Each row was made from one walk, in order. Every step used is in the known rows, and no mark comes twice. Write each row's walk.
Known rows:
W/P/V/R/C/J: [ 70.0  -0.7  -7.8   5.5  55.0 -13.7 -34.6  15.2 -19.6  -9.9 -48.6  19.4
 -14.6 -24.4 -12.2 -17.7 -88.8  -4.4  -4.9  -3.6]
P/G: [ 43.2 -13.4 -10.2   4.7  17.3 -23.7 -25.3  27.5  11.5 -39.8  32.5  14.8
   3.2  13.6 -12.1 -19.2  20.4  -0.6  -0.3 -37.2]
E/P: [ -1.9   1.7   9.0  40.1 -13.9   5.4  -3.5 -45.9 -20.9 -19.2  20.3  34.5
 -32.9  20.4 -18.1  23.5 -46.8 -13.5  30.4  -4.1]
P/W: [-20.4   8.7  -8.7   1.2  37.3  57.0 -24.9  42.8  14.1 -30.1  12.6  27.4
  -4.9   8.5 -22.2 -13.4  16.3 -24.3  17.8  -7.2]
R/V/P/N/J: [ 14.0  10.6 -18.8 -11.2  12.9 -40.7 -62.0  -7.6 -46.1 -31.2   7.7  -6.5
   1.3   8.4  -9.6   7.0  -9.8 -13.6 -11.3  -8.2]
W/P: [-21.6  14.9  32.6   7.7   0.0   8.8 -16.3 -30.0  -8.6  -3.2 -15.3  -6.0
  12.7 -35.9 -54.1  12.5 -12.8  14.6  -3.9 -28.7]
J/G/P/V: [ -6.3  22.9  20.8 -51.3  30.3  13.7  -4.8   4.9   3.2  14.1 -44.0 -42.8
  -2.4   0.6 -15.6 -35.6 -20.6 -23.1  32.5  60.1]
V/R: [ -4.0  26.5 -28.5   3.6  26.1  -9.6 -34.3   6.3 -19.6 -19.8 -10.6  15.3
  26.3  -4.5  -0.8  30.5 -40.0 -18.8  11.8  -2.5]
R/C/J/G/P/W: [ 18.9   1.2  13.0 -27.2  70.0  63.3 -24.6  44.6   3.5 -32.6 -15.3  19.2
   4.2 -15.0 -47.8 -36.3  -7.5 -52.2  18.9  31.5]
W/P/V/R/C: [ 17.0  25.1  13.9  14.9  40.5  -3.0 -33.9  12.4 -32.2 -31.2 -16.4  21.7
  10.0   6.1   8.0   6.7 -58.9  18.5  14.3 -59.1]
G/P/V/R: [ -7.2  45.4 -21.0 -32.0  37.8 -14.3 -33.6  15.9  -7.7 -11.8 -46.9 -14.2
  21.2  -6.7  -1.2   0.7 -49.6 -25.0  19.9  32.1]
N/J/G: [  2.3 -14.7   5.1 -14.8  14.6  45.8 -39.7 -38.8 -42.6   8.1  12.7   8.8
  18.4  -6.5 -28.9  25.7 -22.0 -29.8  26.2  55.2]
C/J/G: [ 40.5 -24.7   3.7  -3.4  41.4  32.0 -23.2 -15.5 -26.5  11.9  -8.5   1.4
  -4.7  -8.1 -37.2   0.7 -48.0 -41.2  30.3  49.4]
P/N/J/G: [  0.3 -11.4  11.1  -2.8  39.8  24.7 -55.4 -34.8 -52.5  -7.1  14.7  -2.1
  14.9  -0.2 -28.2  16.8 -21.8 -28.3  26.0  34.1]
C/J: [ 61.1 -20.6 -20.7  -4.7  26.5 -12.0 -10.5   9.7   4.7  11.1 -36.3   4.2
 -23.8 -25.2 -11.0 -23.8 -47.0 -19.8 -15.8  41.3]
E/P/V/R/C: [ 23.4  21.1   5.1  25.9  35.2  -4.1 -29.5   7.2 -36.2 -36.2  -3.5  35.0
  -4.2  25.0  21.2  10.9 -70.1   9.8  27.5 -50.7]
E/P/V: [-14.7  20.9   4.5  10.8   2.4   6.6 -10.6 -19.6  -6.9  -2.7 -11.7  -0.5
 -42.4  34.4   0.5  -7.4 -51.3  -1.4  45.4  12.2]
V/R/C/J/G/P/N: [ 31.7   8.4  27.9  -5.7  91.3 -39.9 -42.6  11.1 -37.2 -40.7 -26.3 -26.0
  11.9 -13.8 -25.4 -29.0 -36.3 -29.9   5.2  -6.1]
R/V/P/N: [  9.1  22.1  -0.9  14.0  33.9 -70.0 -41.2  24.6 -39.0 -51.2  20.0 -30.5
 -14.9  44.5 -14.7  -8.1   1.9 -14.2  15.6 -83.9]
J/G: [ -3.2 -10.7  17.2  -1.3  22.0  40.5 -16.3 -21.9 -28.1   4.4  16.5  -1.6
  11.2  10.0 -29.6  16.3 -14.2 -27.5  40.9  20.4]
V/P/G: [ 74.6  -3.9 -25.9  -0.4   1.4 -35.8 -38.6  21.0 -14.2 -61.3  52.4  10.0
  16.6  29.0 -16.8  -4.7  32.8 -14.0  16.5 -67.5]

Write each row's walk:
[ 49.2   1.1  19.3 -42.8  53.3   4.7 -11.4   0.4 -19.2  -5.2 -44.6 -10.1
  22.3 -37.1 -40.6 -20.7 -46.0 -50.1   5.7  62.4] : V/R/C/J/G/P
[ 12.3  34.9 -20.6 -33.7  55.7  -4.7 -41.6  12.7 -17.0  -6.1 -53.8 -13.6
  16.8 -13.0 -15.2  -2.8 -71.4 -42.0  30.0  53.5] : C/J/G/P/V/R
[-13.1  40.4 -28.7  -7.8  34.8  -6.3 -40.8  13.3 -14.0 -12.2 -28.4  -1.8
  12.8   9.4   7.5  14.1 -54.4 -14.0  29.0   8.5] : P/V/R
[  3.0  -2.3   3.8  -8.8  31.2   8.3 -59.3 -22.1 -59.6 -15.4  20.6  -6.5
   6.1  19.5 -38.4  19.6 -24.9 -37.4  33.8  12.4] : R/V/P/N/J/G
[ 11.2   5.1   1.7 -28.0  27.9 -29.6 -45.8 -16.7 -27.0 -18.1 -21.5 -14.2
  14.9 -30.0  -9.5 -13.7  -5.8 -11.3 -30.5  42.9] : G/P/N/J
[  7.3   4.6   5.7 -33.8  64.8  63.3 -25.3  39.5   9.9 -24.1 -17.8  10.8
   5.4 -18.6 -54.5 -33.5  -1.9 -60.0  20.7  51.3] : C/J/G/P/W
[ 14.5  -7.0   5.1  -5.8  32.0  18.7 -61.9 -38.7 -64.8 -17.6  25.1  -4.5
  22.4   8.8 -30.9  23.5 -15.8 -34.1  35.3  19.2] : V/P/N/J/G
[ 57.6   3.5 -26.5  -3.6   1.6 -49.7 -34.8  44.2  -8.4 -58.7  46.2   8.6
  -5.8  44.4 -28.3  -9.6  21.1 -19.1  14.2 -77.8] : R/V/P/G
[  1.7   8.3  36.8  -9.9  68.2 -32.4 -28.0   1.3 -24.5 -29.9 -12.9 -42.4
  11.8  -6.5 -27.4 -28.9  -0.7 -26.0   7.9   0.6] : J/G/P/N
[ -6.3  40.6 -20.4 -38.6  42.7   2.2 -49.9  -0.1 -24.8  -8.9 -44.0  -9.2
  27.8 -11.8 -12.4   9.5 -58.6 -35.6  26.3  56.6] : N/J/G/P/V/R
[ 17.2  10.3   4.0 -26.9  78.9  60.1 -36.0  46.3  -4.0 -38.8 -18.9  24.8
  14.0 -17.4 -47.5 -25.1 -21.3 -58.4  22.2  31.1] : V/R/C/J/G/P/W
[-11.9  16.8   4.2 -32.7  44.1  48.6 -13.3  47.1  23.1 -30.9 -14.7  11.2
   8.2 -15.5 -36.3 -33.5  21.4 -39.4   4.6  27.1] : G/P/W
[-23.8  47.1 -14.2  -4.7  34.4  -3.5 -48.3  -0.6 -18.2 -13.3 -35.7  -4.6
  17.7  -8.4 -18.8  21.0 -60.6  -7.2  27.7  -5.1] : W/P/V/R
[ 31.2  10.5   2.3  20.1  34.2  -7.5 -24.6  17.0 -33.7 -35.5   2.4  35.1
  17.2   8.9  20.1  14.0 -45.5  10.7   4.3 -56.9] : V/R/C
[ 49.3 -13.4   3.8   0.8  63.1  29.8 -38.3  -2.3 -40.0   0.0 -15.7  10.6
  -3.4   3.5 -23.7  -1.5 -75.7 -33.1  41.5  26.8] : P/V/R/C/J/G
[ 26.2  20.6  14.0  -4.8  51.4   3.1 -28.1  17.3 -36.0 -27.8 -17.3  13.9
  16.6   9.3   9.2  -0.9 -57.1  -3.7  25.1 -25.9] : J/G/P/V/R/C
[ -7.3  -6.6  24.1   0.1  38.4  27.6 -60.6 -45.7 -54.9  -8.4   9.3  -4.7
  19.8 -11.4 -46.8  21.4 -25.5 -23.4  25.7  24.2] : W/P/N/J/G
[ 30.0  19.0   7.8 -11.2  47.2   6.2 -39.0   8.7 -42.7 -27.2 -18.6  19.8
  19.7   2.3   9.5   2.8 -59.6  -5.0  16.4  -8.2] : N/J/G/P/V/R/C
[ 26.4  13.2  20.0 -46.5  43.7   8.2  -8.2  12.7  -2.6  10.0 -53.7 -33.3
 -10.6  -2.7 -11.7 -46.2 -43.4 -20.9  25.2  55.5] : R/C/J/G/P/V
[-28.8  30.2  22.1 -11.3  12.1   8.0 -19.0  -8.4   2.6   9.6 -35.9 -28.9
 -12.3  -4.7 -24.1 -15.1 -28.4  17.5  22.7  -4.3] : W/P/V
[ 34.3  -1.3  37.2  -6.1  82.7 -36.6 -30.8   9.9 -30.6 -35.2 -22.6 -31.6
   3.5 -12.5 -24.4 -39.8 -22.3 -24.2   1.4  -5.4] : R/C/J/G/P/N
